Each row was made from one walk, in order. Every step used is in the known rows, and no mark comes twice. Write each row's walk.
Known rows
popa > nofotip > gifuf > lomo > lidid > mirap: [ 2.11 -1.58  0.39 -0.30 -0.69  0.06 -0.01  2.11  0.59  0.05  5.08 -2.36
 -3.91  3.03  1.17 -0.36 -0.06 -3.11  1.28  0.66]
nofotip > gifuf: [-1.99 -2.06  1.14 -2.23  1.21  1.46 -1.30  2.90 -2.46  3.17 -1.81  1.44
 -1.42 -2.91  5.90  2.07  2.60 -0.83 -2.50 -1.41]
lidid > mirap > popa > nofotip > gifuf > lomo: [ 0.24  1.08 -0.44 -2.46 -2.26  0.89 -1.31  4.02 -3.93  3.99 -0.98 -0.22
 -3.10  1.87  5.01  0.01  4.45 -1.68  2.31  2.57]
nofotip > popa > lolodor > gifuf > lomo: [-4.57  0.49  0.29 -2.11 -3.84  0.83 -0.45  3.27 -3.32  1.42 -1.01 -0.31
 -0.69 -2.32  2.16  1.86  4.42 -2.44  1.41  1.13]
gifuf > lomo > lidid > mirap > popa: [ 1.97  2.98  0.84 -2.23  1.66  1.80  1.92  0.40 -0.09  0.19 -0.49  4.91
  2.69  0.54  3.73  0.77  2.60 -1.74 -0.36  3.68]
lidid > mirap > popa > lomo > gifuf: [ 3.70  0.38  3.68 -2.36  0.93  0.58  4.28 -0.51  0.25  0.15  1.14  4.51
 -0.17 -0.34  6.81  2.76 -2.38  4.09 -2.46  0.07]
popa > nofotip > gifuf > lomo > lidid: [-2.62 -3.13 -1.48 -0.12 -0.53 -2.03 -2.18  2.63 -1.65  1.59  1.74 -5.79
 -2.40  0.74  1.58 -0.73 -0.85 -2.50  0.09 -1.97]
lolodor > gifuf > lomo > lidid: [-2.57 -1.85  0.78 -1.32 -0.58 -2.11 -0.18 -0.18 -0.39 -0.76  0.05 -2.61
  0.24 -0.61  1.75 -0.88  0.71 -1.68 -0.01 -2.23]
lomo > lidid > mirap > popa: [ 1.50  2.42  1.79 -1.75  3.85  2.05  2.06 -0.52  0.69  1.62  0.85  6.32
  3.11 -0.15  3.90  1.70  2.33 -1.31 -2.19  2.88]
lolodor > gifuf > lomo > popa > nofotip: [-4.12 -0.53  0.78 -2.02  0.53 -1.70 -0.83 -0.85 -2.73  3.08 -0.08 -2.91
 -2.60  1.12  0.86  1.66  3.14 -1.00  2.96 -2.53]
mirap > popa > lolodor > gifuf > lomo: [-4.64  1.81 -1.17 -2.22 -1.64  1.72 -0.88  1.32 -4.02  1.25 -2.82  2.58
  1.94 -1.84  3.95  2.11  5.02 -0.68 -0.23  2.37]
mirap > popa > lomo: [-0.35  1.10  1.23 -4.11 -0.17  3.35  1.99  0.37 -3.47  4.90 -1.88  5.87
  1.73 -4.00  5.97  4.53  3.06  3.05 -0.38  3.99]
nofotip > gifuf > lomo > popa > mirap: [ 2.22 -0.57  3.61 -4.73 -2.66  0.62 -2.74  6.06 -2.04 -0.02 -3.56 -3.01
 -3.52 -0.76  1.39  2.12 -1.16 -0.24  1.78 -0.57]
popa > lolodor: [-5.83 -0.64 -2.95  1.35  1.85  4.22  0.08  1.80 -4.13 -0.54  0.65  3.93
  2.77 -4.78  2.57  6.83  2.61 -0.91 -4.66  1.34]
lomo > popa > mirap: [ 1.72 -0.07  4.56 -3.75  0.23  1.55 -0.69  3.31 -1.18 -0.06 -3.05  0.07
 -1.12 -2.17  1.07  4.24 -0.33  0.42 -0.17 -1.00]
lolodor > gifuf > lomo: [-2.28  0.44  1.48 -2.93 -3.33  0.15  0.88  0.63 -3.59 -0.09 -4.31  0.99
 -0.26 -1.50  4.81  0.51  6.10 -1.09  1.85 -0.25]
lolodor > gifuf > lomo > lidid > mirap: [ 2.11 -0.31  2.22 -1.21 -0.78  0.45  1.65  0.08  1.77 -2.42  3.35  0.64
 -1.30  1.44  1.98 -0.56  1.18 -2.62  1.06  0.60]
lolodor > gifuf > lomo > popa: [-2.56  0.33  1.94 -4.46  0.02 -0.45 -0.11 -0.57 -0.91 -2.17 -3.33 -0.09
 -0.05 -1.38  2.41  1.19  1.82 -1.31  2.46 -2.65]
popa > lomo: [-0.46 -1.29  1.25 -2.91 -2.25  3.18  2.35  0.76 -3.43  2.07 -0.38  3.35
 -0.66 -4.37  4.88  4.81  2.44  2.34  0.31  1.75]

Write each row's walk
[-0.26 -0.65  3.53 -3.87 -3.74  1.81  2.56  3.26 -2.14  5.13  0.59  1.47
 -2.39 -4.76  3.11  4.11  2.23  0.50  2.63  2.06]
nofotip > popa > lomo
[-1.19 -3.39  0.82 -1.23  0.41  0.46  1.05 -0.23 -0.11  1.05  3.14 -0.80
 -0.01 -3.07  1.78  2.61 -2.17  0.71 -1.33 -0.72]
popa > lomo > lidid
[ 1.39  2.61  2.24 -3.02  1.81  0.86  1.28 -0.54  0.89  1.74  0.36  4.57
  2.16  1.09  3.70 -0.34  2.97 -1.23 -0.27  2.91]
lolodor > gifuf > lomo > lidid > mirap > popa
[-4.63 -0.61 -1.28 -1.04  0.89 -0.70 -1.50  0.52 -0.86  0.56  1.27 -1.17
  2.29 -1.10  1.22  0.36  0.04 -1.48 -1.81  0.05]
mirap > popa > lolodor > gifuf > lomo > lidid
[ 1.80  3.84  2.14 -2.70  2.86  3.62  2.88  0.01 -1.22  1.97 -1.97  9.01
  3.16 -1.04  6.00  2.86  5.55 -0.57 -1.48  4.20]
lidid > mirap > popa
[ 0.26 -0.83  0.20 -0.07 -0.29  1.52  0.51  0.77  1.44 -2.87  5.40  0.49
 -0.62  1.05  0.47  0.93 -0.20 -2.77 -0.43  1.26]
popa > lolodor > gifuf > lomo > lidid > mirap
[ 2.78  1.69  2.38 -4.15 -0.54  4.30  2.87  0.64 -1.84  3.79  0.70  7.18
  0.48 -2.36  5.61  4.05  2.80  2.21  0.55  5.44]
lidid > mirap > popa > lomo
[-6.78 -1.17  1.00 -2.02  3.61  1.40 -1.69 -1.17 -0.20  1.25  1.78  2.11
  1.36 -2.90  1.32  4.18  1.02 -0.04 -2.95 -2.23]
lomo > popa > lolodor > gifuf
[-2.24  0.61 -1.14 -2.38 -1.97  0.09 -1.86  3.85 -5.41  4.84 -3.09 -1.42
 -2.22  0.48  5.13  0.40  4.67 -1.07  1.75  1.51]
mirap > popa > nofotip > gifuf > lomo
[ 2.16  0.69  6.28 -3.20 -3.35  0.84  0.78  6.80 -2.37  4.36 -2.63 -0.26
 -2.51 -3.10  1.17  3.30  2.70 -0.94  0.91  1.23]
nofotip > popa > mirap
[ 1.27 -1.59  4.50 -2.24 -1.72 -1.32  4.14  1.54 -0.23  0.96  1.14  0.10
 -2.46 -2.47  4.86  2.70 -2.90  2.51 -0.74 -2.48]
nofotip > popa > lomo > gifuf
[-1.74 -2.93 -0.96 -1.08 -0.84 -1.30 -1.59  2.88 -0.91 -0.70  0.19 -3.91
 -1.00 -0.89  2.55 -0.63 -1.21 -2.66 -0.53 -1.91]
nofotip > gifuf > lomo > lidid
[-5.59 -0.29 -3.56 -0.97  0.77  3.19 -1.46  2.44 -2.96 -3.74 -0.02  0.84
  1.69 -3.52  0.59  5.63 -0.36 -2.11 -1.45  0.47]
gifuf > lomo > popa > lolodor
[-4.52  0.04 -1.05 -1.52 -2.72  1.61 -0.65  1.71 -4.14 -0.55 -1.66  0.90
  0.48 -1.90  3.23  2.22  4.55 -1.09 -0.02  0.92]
popa > lolodor > gifuf > lomo
[ 3.44 -1.15  3.33 -1.88 -0.99  1.50  2.80  1.69  2.90  1.01  6.44  0.75
 -2.85 -0.72  0.69  1.77 -1.46 -1.87  1.35  2.02]
nofotip > popa > lomo > lidid > mirap
[-1.28 -1.05  0.87 -1.28  3.69 -0.27 -2.38  2.16 -0.61  7.88  3.75 -0.70
 -2.57  1.92  3.43  0.45  1.02 -0.94 -1.72  0.19]
lomo > lidid > mirap > popa > nofotip > gifuf
[ 1.50  0.35  4.94 -4.91 -2.47  0.28 -1.43  3.56 -1.44 -0.25 -3.68 -1.81
 -2.40 -0.70  0.88  2.10  0.38  0.37  2.09 -0.83]
lolodor > gifuf > lomo > popa > mirap
[ 3.27 -1.44  2.20 -1.07 -0.07  2.34  2.67  0.18  1.92 -0.89  5.80  2.13
 -1.55 -0.39  1.91  2.22 -1.22 -0.55 -0.11  1.75]
popa > lomo > lidid > mirap
[-1.70  0.59  0.21 -3.50 -0.32  0.82  0.54  0.55 -2.02 -3.93 -4.37  0.34
  0.47 -2.10  2.58  2.43  1.37 -2.18  2.19 -1.56]
gifuf > lomo > popa
[-5.60 -1.22 -3.59 -1.48  0.92  2.85 -3.19  3.70 -2.40 -1.95  0.78 -0.51
  0.18 -2.91  1.16  4.65 -1.51 -2.18 -1.60 -0.07]
nofotip > gifuf > lomo > popa > lolodor
[-1.61 -0.67  0.46 -4.48 -0.20  0.25 -1.67  2.40 -1.48 -1.84 -3.46 -1.38
 -1.54 -1.58  3.32  1.29 -0.22 -2.12  1.91 -2.26]
nofotip > gifuf > lomo > popa
[-2.07  2.25 -0.20 -2.29 -1.77  2.35 -0.13  1.42 -2.52  0.34 -0.67  3.59
  1.05 -0.40  3.65  1.71  4.78 -1.18  0.37  3.49]
lidid > mirap > popa > lolodor > gifuf > lomo
[-1.45 -1.18  0.86 -2.17  1.79  0.66  0.64 -0.46 -0.17  3.20  2.13  1.28
  1.89 -2.77  2.55  2.28 -1.58  1.43 -1.83  0.98]
mirap > popa > lomo > lidid
[ 1.95  1.97  0.99 -2.81  1.78  1.40  0.01  1.97  0.37  1.73  0.45  3.45
  1.01  0.82  4.39 -0.07  1.50 -1.96 -0.79  3.12]
nofotip > gifuf > lomo > lidid > mirap > popa
